Each row was made from one small tree. Brackets hold a mark, then the marks that hang from it, in the order of their numbers. Every link used is in the known rows. Write each row's tree.
Known rows
{Z332 {Z48 {Z403 {Z582 Z729} Z930}}}: [  2  11  -7   8  25  -8  17   2  -4  12   7  -8  17  23  16   6  11  -9
  15  -8 -26  13 -34   2  34  -3 -24 -10  10  15]
{Z387 Z14 {Z852 {Z492 Z729} Z771 Z930}}: [  0 -14 -10   1 -73   3   8   6  25   7  21 -39 -13   7   2  -2  -3   3
  -8  -3  30 -32  21   5 -28  -6 -14  -5  -4  15]
{Z387 Z14 {Z852 Z771}}: [ -5  -7  -7  -8 -44   0  -3  -4   1  -1   7 -26 -13   4  -2   0  10   7
  -1   6  26 -18  13   6 -15  -6 -19  -9   9  16]
{Z332 Z48}: [ -1  -2  -1   3  15   0   5  -1   1   1   1  -4  10   4   7   3   2   0
   2  -1  -9  -1 -11   3  13  -7 -10   1   7   7]
{Z930 Z852}: [ -1  -1  -4  -8  -7   0  -2  -7  -4   3  -7  -6   3 -16  -2   0  -3   4
   1  -4   8   3 -15  -2  -1   3   6  -1   6  -3]
{Z492 Z729 {Z852 Z387 Z771 Z930}}: [  6 -23   0  12 -57   3  17  15  10   7  24 -41 -15   2   4   0  -3   6
  -9  -7   3 -22   3  -6  -8   4  -1  -3  -7  -9]
{Z387 {Z852 {Z492 Z729}}}: [  0 -12  -6   6 -13   2  11   1  25   2  24 -14   1   3  -3  -4   0  -3
  -6  -8  16 -17  -2   2 -16  -7  -2   4  -9  15]
{Z332 {Z48 {Z403 {Z582 Z729} {Z930 Z852}}}}: [  1  10 -11   0  18  -8  15  -4  -8  15   0 -13  21   7  15   6   8  -6
  16 -12 -18  16 -49   1  33  -1 -19 -10  16  13]
{Z332 {Z48 {Z403 {Z582 Z729}}}}: [  3  12  -6   6  32  -5  18   6  -9   6  12   2  14  36  14   5   8 -11
  16  -4 -26   4 -17   4  34  -5 -21 -11  18   9]
{Z387 Z14 {Z852 {Z492 {Z729 {Z582 Z403}}}}}: [  8  21 -13  -2  -9   3  15   1  16  10  30   4 -14   0  -7 -10  11  10
  -4  -4  23 -23  -5   6 -51 -17  -6  -4  -6  18]
{Z729 {Z582 {Z403 Z930}}}: [  8  21  -6  -3   9  -1   4  -2  -1  18   4  12  -2 -18   4  -4   9   9
   0  -6  -3   7 -32   0 -27  -6  -2  -3 -12  10]
{Z582 {Z403 Z48 {Z930 Z852}} Z729}: [  4  11  -9  -7  12  -6  11  -3 -11  20   7  -7   5  -9   7   4   9 -11
  12 -11  -2  15 -41  -1   1   2   4  -5   0   3]
{Z48 Z332 {Z403 {Z582 Z729} {Z930 Z852}}}: [  3  16 -11   2   2  -9  14  -4 -10  17   0 -18  15  11  14   7  11 -14
  16 -13 -19  15 -49   0  29  -1 -13 -11  15  14]
{Z403 Z48 Z930}: [ -2  -2   0   6   0  -7   3  -2   2   9   3 -18   8 -10  10   3   7  -7
   2  -7  -7  14 -17   2  12  -2  -4  -1 -10  12]
{Z48 Z332 {Z403 Z582 Z930}}: [  2  10  -4   9   0  -8   9  -3  -2  13   0 -14  16   2  20   5  16  -8
   9 -10 -29  11 -37   2  33  -9 -21 -10   5  29]
{Z403 {Z48 Z332} {Z582 Z729}}: [  4  11  -3   9  20  -7  18   8 -13  10  18  -7   8  41  11   9   5 -36
  17  -5 -22   4  -3   8  32  -5 -10 -10  14   4]
{Z14 {Z387 {Z852 {Z930 Z403}}}}: [ -8  -8  -4  -5 -69  -5  -9   5  -3   9   2 -11 -12  13   5   3   7 -15
  -4   4  19  -8  11   3  -4  -4  -3 -10  10  22]
{Z387 Z14 Z852}: [ -5   5  -6  -8 -19  -3  -3  -6   0  -4   6  -5 -11  -1  -6  -1   9   3
  -2   6  21 -10  12   6  -9  -7 -13  -6  13  14]
{Z771 {Z852 Z387 Z930}}: [  5  -7  -2  -8 -70   3   5  12  -1   7   3 -35 -16 -23  -3   1   7   1
  -8  -2   0 -12 -12  -1  15   2   6  -5   7  -3]
{Z14 Z387}: [ -1  10  -1  -2 -12  -1   0  -1  -3  -4  -7   3  -4   4  -5  -1   5   1
   0   5  12  -6   8   0  -6  -5  -3  -4  10   6]
{Z403 {Z48 Z332} {Z582 Z729} {Z930 Z852}}: [  3   9  -8   3   6 -10  15  -3 -12  19   7 -23  15  13  12   9   4 -30
  16 -13 -15  17 -35   5  30   0  -8  -9  12   8]
{Z729 {Z582 Z403}}: [  9  22  -5  -5  14   3   5   3  -6  12   9  23  -5  -4   1  -4   7   8
   2  -1  -3  -3 -15   1 -27  -7   3  -4  -4   3]
{Z771 Z852}: [  3  -2  -2  -9 -28   3   1   7   0   2   0 -21  -7 -10  -4   2   6  -3
  -4  -2  -2  -7  -9   0   6   1   3   0   1  -2]
{Z387 Z852}: [ -4  -6  -3  -6 -10  -2  -2  -4   3   1   8   0  -2  -3  -1   0   5  -4
  -1   1  10  -7   1   3  -1  -5  -6  -2   5  15]
{Z403 {Z48 Z332} {Z582 Z729} Z930}: [  3  10  -4  11  13 -10  17   4  -8  16  14 -17  12  29  14   9   7 -35
  16  -9 -23  14 -19   7  31  -3 -14  -9   6  11]
{Z852 {Z387 Z14} Z492 Z771 {Z930 Z403}}: [  -2  -23   -7    9 -106    2    4    7    8    8   11  -66  -23    4
    3   -1    6   10   -7    1   23  -18    1    3   -4    2   -5  -13
   -1    6]
{Z387 {Z852 Z771}}: [ -5 -20  -5  -5 -34   1  -2  -1   5   4   9 -21  -3   2   3   2   5   0
  -1   1  16 -15   3   3  -6  -4 -12  -5   2  17]
{Z332 {Z48 {Z403 {Z930 Z852}}}}: [ -3   1  -7   0   3  -6   6 -10   1  11 -10 -23  22 -24  17   3  13  13
   4 -11 -12  13 -57  -2  22  -6 -13  -3   6  22]
{Z771 {Z852 Z492}}: [  5 -10  -5  -6 -36   4   5   6  14   1   7 -32  -6 -11  -5   0   2   1
  -6  -6   5 -15 -10   1   4   0   3   1  -4   3]
{Z332 {Z48 {Z403 Z582 Z930}}}: [  0   4  -4   6  17  -7  10  -4   0  11   1  -7  21  -1  20   5  13   1
   8  -9 -28  13 -37   3  36  -9 -27  -9   6  28]
{Z403 Z582}: [ 2  1 -2 -2  6 -1  2 -1 -5  3  3 10  3  8  1  2 -2 -7  4 -1 -9  3  5  3
 12  1 -8 -6  6  3]

Write each row's tree
[  7  16  -8  -3 -10  -3  14  -7 -11  24  11 -15   0 -41   4  -4  19  12
   2 -10   0  12 -59   0  -8  -8   6  -9  -3  11]
{Z729 {Z582 {Z403 Z48 {Z930 {Z852 Z387}}}}}
[ -2   7  -8  -5 -38  -4   2 -14  -5   3  -8 -35  -9 -38 -10  -4  12  20
  -3  -2  21   7 -32  -1  -2   1  -4  -7  11   3]
{Z403 {Z930 {Z852 {Z387 Z14}}}}
[  4 -22   0  15 -31   4  19   9   9   0  26 -42 -14   3  -2  -2   5  11
  -6  -6   5 -19  -7  -6  -9   1  -1   0  -7  -7]
{Z492 Z729 {Z852 Z387 Z771}}
[  0   8  -2  10  -5  -6   7  -2   2   9  -3 -23  13  -6  19   4  19   0
   5  -9 -20   8 -42  -1  20  -9 -13  -4  -1  26]
{Z48 Z332 {Z403 Z930}}
[  6  16  -5   7  18  -7  18   5  -8  19  16 -11   6  14  16   6  17 -24
  14  -9 -19   9 -36   3  11  -7  -5  -5   0  14]
{Z582 {Z403 {Z48 Z332} Z930} Z729}
[  2 -23   0   7 -35   1  11   3   1  -1  17 -40 -14  -4  -1   0   7  13
  -5  -1   6 -16  -5  -4   4   2  -6  -6   3  -3]
{Z492 {Z852 Z387 Z771}}
[  8  -2  -7   1 -82   6  17  14  17   3  17 -53 -23 -16 -10  -5   6   8
 -13  -6  15 -26  -4   1  -8  -2   2  -4   0  -4]
{Z771 {Z852 {Z387 Z14} {Z492 Z729} Z930}}
[  9  22  -5   8  19  -2  17   7   3  23  21   3   5  -8   9  -4  12  -2
   3 -14 -12   8 -34   1 -29 -10   2   1 -24  11]
{Z492 {Z729 {Z582 {Z403 Z48 Z930}}}}
[ -9  -8  -4  -2 -61  -8  -4   6  -7  12  15 -27 -13  14  10   4  11 -18
   0   1  10  -1  14  10   6  -5  -7 -12   5  21]
{Z387 Z14 {Z852 {Z930 {Z403 Z48}}}}
[  1   3  -1  10   5  -9  10  -2  -4  14   8 -17  15   4  17   8   9 -24
   9 -10 -25  14 -22   8  34  -8 -16  -8   2  23]
{Z403 {Z48 Z332} Z582 Z930}
[ -5 -39  -7   1 -90   1  -3   7  17  16  17 -45  -8  12  12   3  -2  -8
  -5  -4  20 -19   5   4  -4   1  -5  -7  -8  21]
{Z387 {Z852 Z492 Z771 {Z930 Z403}}}
[  4 -12  -2   5 -51   2   9   4  14   4  10 -25  -8 -14   1  -3  -3   7
  -8  -3   8 -13  -4  -1   8   0   2  -4   1   2]
{Z852 Z387 Z492 Z930}
[ -1  -4  -4   3 -50   2   6  -2  -5  -3   4 -41 -18  -5  -6  -3  13  19
  -2   7  19 -14   0   2  -6  -3 -11 -10  10   1]
{Z852 {Z387 Z14} Z771}
[  1 -25  -8   0 -57   5   9  -7  11   4   6 -52  -4 -24  -4  -3   2  19
  -4  -5  23 -16 -27  -2   0   0   2  -6   4   3]
{Z930 {Z852 Z387 Z492 Z771}}
[ -6 -16  -2   5 -38  -5   5  -2 -14  11   9 -41  -2 -10   4   1  14  -4
   3  -6   3  12 -34   1  21   1  12  -8   3   4]
{Z930 {Z403 Z48} {Z852 Z387}}
[  9 -13  -5   3 -73   6  18  16  21   8  19 -48 -14 -18  -5  -3   1   1
 -12 -10   6 -23 -15  -2   0   0   9   1  -8  -4]
{Z771 {Z852 Z387 {Z492 Z729} Z930}}
[  1 -18  -7   8 -72  -1   9  15 -13  18  16 -38 -15  36   6   5   0 -17
   8  -1  -1  -4  -1   1  16  11  -3 -17   6  -7]
{Z852 Z387 Z771 {Z930 {Z403 {Z582 Z729}}}}
[ -1 -23  -3   8 -92  -1   3  10  -6   7  16 -59 -30   9   3   2   8   8
  -7   2  13 -15   8  -1   0   6  -7 -14   4  -3]
{Z492 {Z852 {Z387 Z14} Z771 {Z930 Z403}}}
[  8  -4  -7  13 -24   7  16  10  24  10  21 -29  -2  12   0  -6  -6   9
  -4  -9  12 -20  -5   1 -40  -5   1   3 -22  -1]
{Z852 {Z492 {Z729 Z582}} Z771}
[  4  10   0   4  16  -2  12   3  -9  12  14   1   6   3  17   5  17 -15
   8  -5 -21   1 -22   5  15 -14  -4  -6   5  20]
{Z582 {Z403 {Z48 Z332}}}
[  5  -9  -2  15 -19   4  20   3  19   0  21 -28  -5  -6  -7  -7   3   9
  -6  -7   8 -13 -16  -2  -7  -4   6   3  -9  -1]
{Z852 Z387 {Z492 Z729}}
[ -3 -12  -5   0 -37  -3   1  -6 -16  11   4 -24  -5  -6  -2   1   7  -2
   4  -5   1  11 -30   1  22   5   5 -13  11   2]
{Z930 {Z403 Z582} {Z852 Z387}}
[  9  24  -3   4  19  -1  15   6 -10  18  18   7   4   5  15   1  17 -11
   7  -6 -20  -1 -26   7  -4 -18  -2  -7   0  17]
{Z729 {Z582 {Z403 {Z48 Z332}}}}
[ -4 -13   2   7 -41  -5  -1  12  -6  16   9 -21  -2  15  16   6   1 -21
   2  -4 -10   9   2   3  16   3   6  -6  -8   6]
{Z852 {Z930 {Z403 Z48}}}
[ -2 -14 -11  -2 -37  -1   3   4 -15  16   6 -31  -3  33   3   6  -3 -16
  13  -5   6   5 -13   1   6  13   0 -12   6  -8]
{Z930 {Z403 {Z582 Z729}} {Z852 Z771}}
[  1 -13  -7   6 -58   4  10  -3  11  -4  11 -52 -16  -7  -7  -5   9  22
  -5   3  26 -22  -2   2  -7  -4 -12  -9   5   4]
{Z852 {Z387 Z14} Z492 Z771}
[ -5 -16  -3   9 -91  -3   5  10 -11  12  13 -61 -19   9  10   3  14  -1
   0   2   8  -5   1   5  10  -1  -6 -16   2   7]
{Z852 {Z387 Z14} Z771 {Z930 {Z403 Z48}}}
[  6 -12  -5  -9 -63   4   3  12  16   7   5 -32  -8 -13   1   2  -5  -4
  -9  -6   3 -18   0   1   6   3   4  -1  -3   2]
{Z771 {Z852 Z492 Z930}}
[ -8  -6  -6  -5 -66  -5  -9   3  -4   8   7 -19 -17  11   3   2   6  -8
  -3   3  18  -6  14   6  -6  -1  -7 -10   7  16]
{Z387 Z14 {Z852 {Z930 Z403}}}
[ -3 -35  -8   6 -77   3   5  -3   6  10   8 -66  -7 -11   0  -1   6  13
  -3  -6  22  -8 -35  -2   3   4   7  -7  -3   5]
{Z930 Z403 {Z852 Z387 Z492 Z771}}
[  4   8  -6   1  10  -6   8   1  -4  10   5  -1   2  18   0   4  -3 -16
  10  -5  -6  12  -9   1   9   7 -10  -6   2  -3]
{Z403 {Z582 Z729} Z930}
[  1 -17  -2  -2 -90   1   1  15  -6  12   6 -48 -20 -10   1   2  11  -6
  -7  -3  -1  -5 -20  -1  18   5  11  -7   1  -2]
{Z771 {Z852 Z387 {Z930 Z403}}}
[  4 -23  -6   0 -93   1   7  13   5  15  16 -50 -16  -4   1   2   5 -11
  -6  -8  -3 -10 -15   3  29   5   3 -12   2   6]
{Z771 {Z852 Z387 Z492 {Z930 {Z403 Z582}}}}
[  4   5  -5 -10 -78   2   4  10  -5   2   1 -39 -25 -21  -8  -1  11   8
  -9   3  11 -15  -1   2   7   0  -2 -10  14  -4]
{Z771 {Z852 {Z387 Z14} Z930}}
[ -4 -16 -10  -4 -52   2   2  -5  16  -1  14 -38 -11   2  -3  -2   6  10
  -5   3  33 -26  13   7 -17  -8 -19  -8   5  21]
{Z387 Z14 {Z852 Z492 Z771}}
